What can hang from each mark
natov: fopin kiziv
fopin: bubiv fute natov
fute: bubiv fopin natov nutig
bubiv: natov
kiziv: fopin fute
nutig: bubiv fopin

Known rows, with every way that one mark hangs from another
(fute bubiv fopin natov nutig): [  3  -4   0   3  -3  -8  -6 -15  -2  -4   1  -1  -6   0  -2   0   1   2
   1  -4  -5]
(natov (kiziv fopin)): [ 1 -2  1 -2  9  5  6 25  0  0 -3  1  4 -2  2  0 -1 -3  2  4  6]
(fute natov nutig): [ 2 -3 -1  2 -4 -3 -1 -9 -5 -1  2  0 -3  1 -1  1 -1  0  2 -2  0]
(bubiv (natov fopin (kiziv fute))): [-10  -2   1  -7  12  -1   9  19   2   1  -2  -6   7   4   1  -2  -1   2
   2   5   3]
(nutig bubiv (fopin (fute natov))): [  4  -7  -2   0 -14   3   3 -43   3   5  -1   2  -6   5   1   2  -5  -4
  -1   2   1]
(natov (fopin bubiv (fute nutig)) kiziv): [-9 10 -1  0  2  1 -1 18  1  3  2  1 -5 -4  4 -3  4 -2 -2  8 -3]
(nutig bubiv (fopin fute natov)): [  5  -2   0   2 -12  11   2 -24   6   6  -2   3   1   2  -2  -1  -5  -3
  -4  -2   3]
(kiziv (fopin bubiv natov)): [ 6  3 -3  3 -4  8 -3 11  0  1  1  6  3 -8 -3  3 -1 -3 -2 -1  5]
(bubiv (natov kiziv)): [-1 -2  3 -5  9  4 10 18  2  0 -2 -5  0  2  1  0 -2  1  4  2  5]
(nutig bubiv): [ 3 -9  0 -3 -4  8 -1  1  1  2 -1 -2  1  2  0  0 -3 -3  1 -2  7]
(fopin (fute (natov kiziv))): [  2  -1  -3   1  -2   1   8 -15   0   3  -1   3  -3   6   4   1  -2  -4
   1   7  -1]
(fute (bubiv natov) nutig): [-5  0  2  1  5 -2 -2 20  0 -1  2 -5 -5 -7 -3 -1  1  5  1 -5  0]
(bubiv natov): [-1 -8  2 -5  1  4  5 11  2  0 -1 -5 -2 -3 -2  2 -5  0  3 -1  6]
(fopin bubiv): [ 2 -1  0  1 -6  3 -4  1 -2 -1  2  2 -2 -2  0  3 -3  0  1  0  3]
(natov fopin kiziv): [-5 -3  2  1  9  4  6 26 -1  1 -1 -1  4  4  2 -3 -2 -1  3  6  6]
(kiziv (fute fopin natov)): [  7 -11  -1  -6  -6  -8  -1 -35   0  -3  -2   0   3   6   0   4  -3   0
   1  -1  -2]
(fute (bubiv (natov kiziv))): [-4  1  2  1 11  2  7 21  1  0  1 -4 -1  2  1 -1  0  4  3  0  3]
(fopin (bubiv (natov (kiziv fute)))): [-2  6  0 -7  4 -1  4  0  2 -1  0 -3  3  3  2  3  1  3  2  1  0]
(fopin (fute (nutig bubiv)) (natov kiziv)): [ 1  7 -1  0  0 11  2  5  4  6 -1  1  2  1  1 -6  4 -4 -5  0  0]
(kiziv (fopin natov)): [ 5 -3 -2  3  0  9  2 17  0  1 -1  4  6 -7 -4  1 -4 -4 -2 -1  7]
(fute bubiv (natov fopin kiziv) nutig): [-8  5  0  9  7 -4  2 15 -6  1  3 -1 -2  3  1 -3  4  3  2  3 -2]

Rows
[-1  0 -2  8 -3 -6 -4 -5 -6 -1  4  0 -4 -1 -2  1  1  3  1 -4 -3]	(fute bubiv natov nutig)
[ 1  0 -3  7  6 -1  5  7 -3  0  0  3 -1  1  2  2  2  0  2  3  1]	(fute bubiv (natov (kiziv fopin)))
[-8  4 -2  1 -5  0 -6 10  1  2  3  2 -7 -9  1 -2  1 -3 -3  5 -2]	(natov (fopin bubiv (fute nutig)))
[ -2   0  -4   4  -1 -11  -5  -8  -4  -2   2   1   2  -3  -2   3   4   2
  -1  -3  -5]	(kiziv fopin (fute bubiv natov nutig))
[ -4   3   3   5  -1 -11  -5 -14  -1  -4   2   0   4   2  -4   1   0   9
   0  -7  -6]	(kiziv (fute bubiv (nutig fopin)))
[  0  11  -3   2  -5  -2   1 -14  -2   2   3   3  -9   1   4   1   4  -2
  -1   5  -6]	(fopin bubiv (fute (natov kiziv) nutig))
[  2  -1   4 -11   4  -1  -3  -7   4  -2  -4  -6   6   7   2  -4   5   0
  -1  -3  -2]	(natov (kiziv (fute fopin (nutig bubiv))))
[ 7 -4  1  6 -1  3 -4 -1  1 -2  0  2  3 -1 -3  0 -2  3 -1 -6  2]	(fute bubiv (fopin natov))
[ -2   0  -4   7  -6  -6  -3 -14  -2   1   4   2  -8  -3   0   1   1   0
  -2   0  -6]	(fopin (fute bubiv natov nutig))
[  4  -4   0  -7  -6  -5  -7 -20   2  -4  -1   0   4   1   0   3  -1   1
   0  -2  -1]	(kiziv (fute (fopin bubiv)))
[-11   0  -2   7   1  -3  -5  20   0   2   3   0  -4  -8  -1  -4   1   0
  -3   3  -3]	(natov (fopin (fute bubiv nutig)))
[-6  5 -2  1  1  4  2 12  2  4  1  3 -2 -1  5 -1  0 -4 -1 10  1]	(natov (fopin bubiv fute) kiziv)
[ -4  -4   0 -13   2   2  -1  10   4   1  -2  -8   2  -8  -2  -1   4  -3
  -2  -3   2]	(kiziv fopin (fute (nutig (bubiv natov))))
[  2   0   3   3  -6  -5   1 -26  -4  -2   0   1  -4   3  -2   2  -4   3
   3  -4  -2]	(fute natov (nutig fopin))
[  9   0   1   0  -7   5  -5 -10   2  -1   0   3   1  -2  -2   2  -3  -1
  -1  -3   2]	(fute (fopin bubiv natov))
[ 9  6  2  0  0  7  0 -2  2 -1 -1  3  3  3  1  0  0  0  0 -1  1]	(fute (fopin bubiv (natov kiziv)))
[-3  4  1 -5 10 -4  1 18 -1 -2 -3  0  8 -1  0 -1  5 -1  0  0 -1]	(natov (kiziv fopin (fute nutig)))
[ 4 -5  3 -8  6 -4  2 -8  2 -4 -4 -2  8  8  2  0 -1  1  1  0 -1]	(natov (kiziv (fute fopin)))
[  4   1  -1  -6  -9 -11  -9 -35  -2  -4   1   0  -2   2   0   3   3   2
   0  -3  -7]	(kiziv (fute (fopin bubiv) natov nutig))
[ 4  7  4  5  8  1 -2 13  1 -2 -1  0  3  1 -2 -5  4  4 -1 -6 -3]	(fute bubiv (fopin (natov kiziv)) nutig)
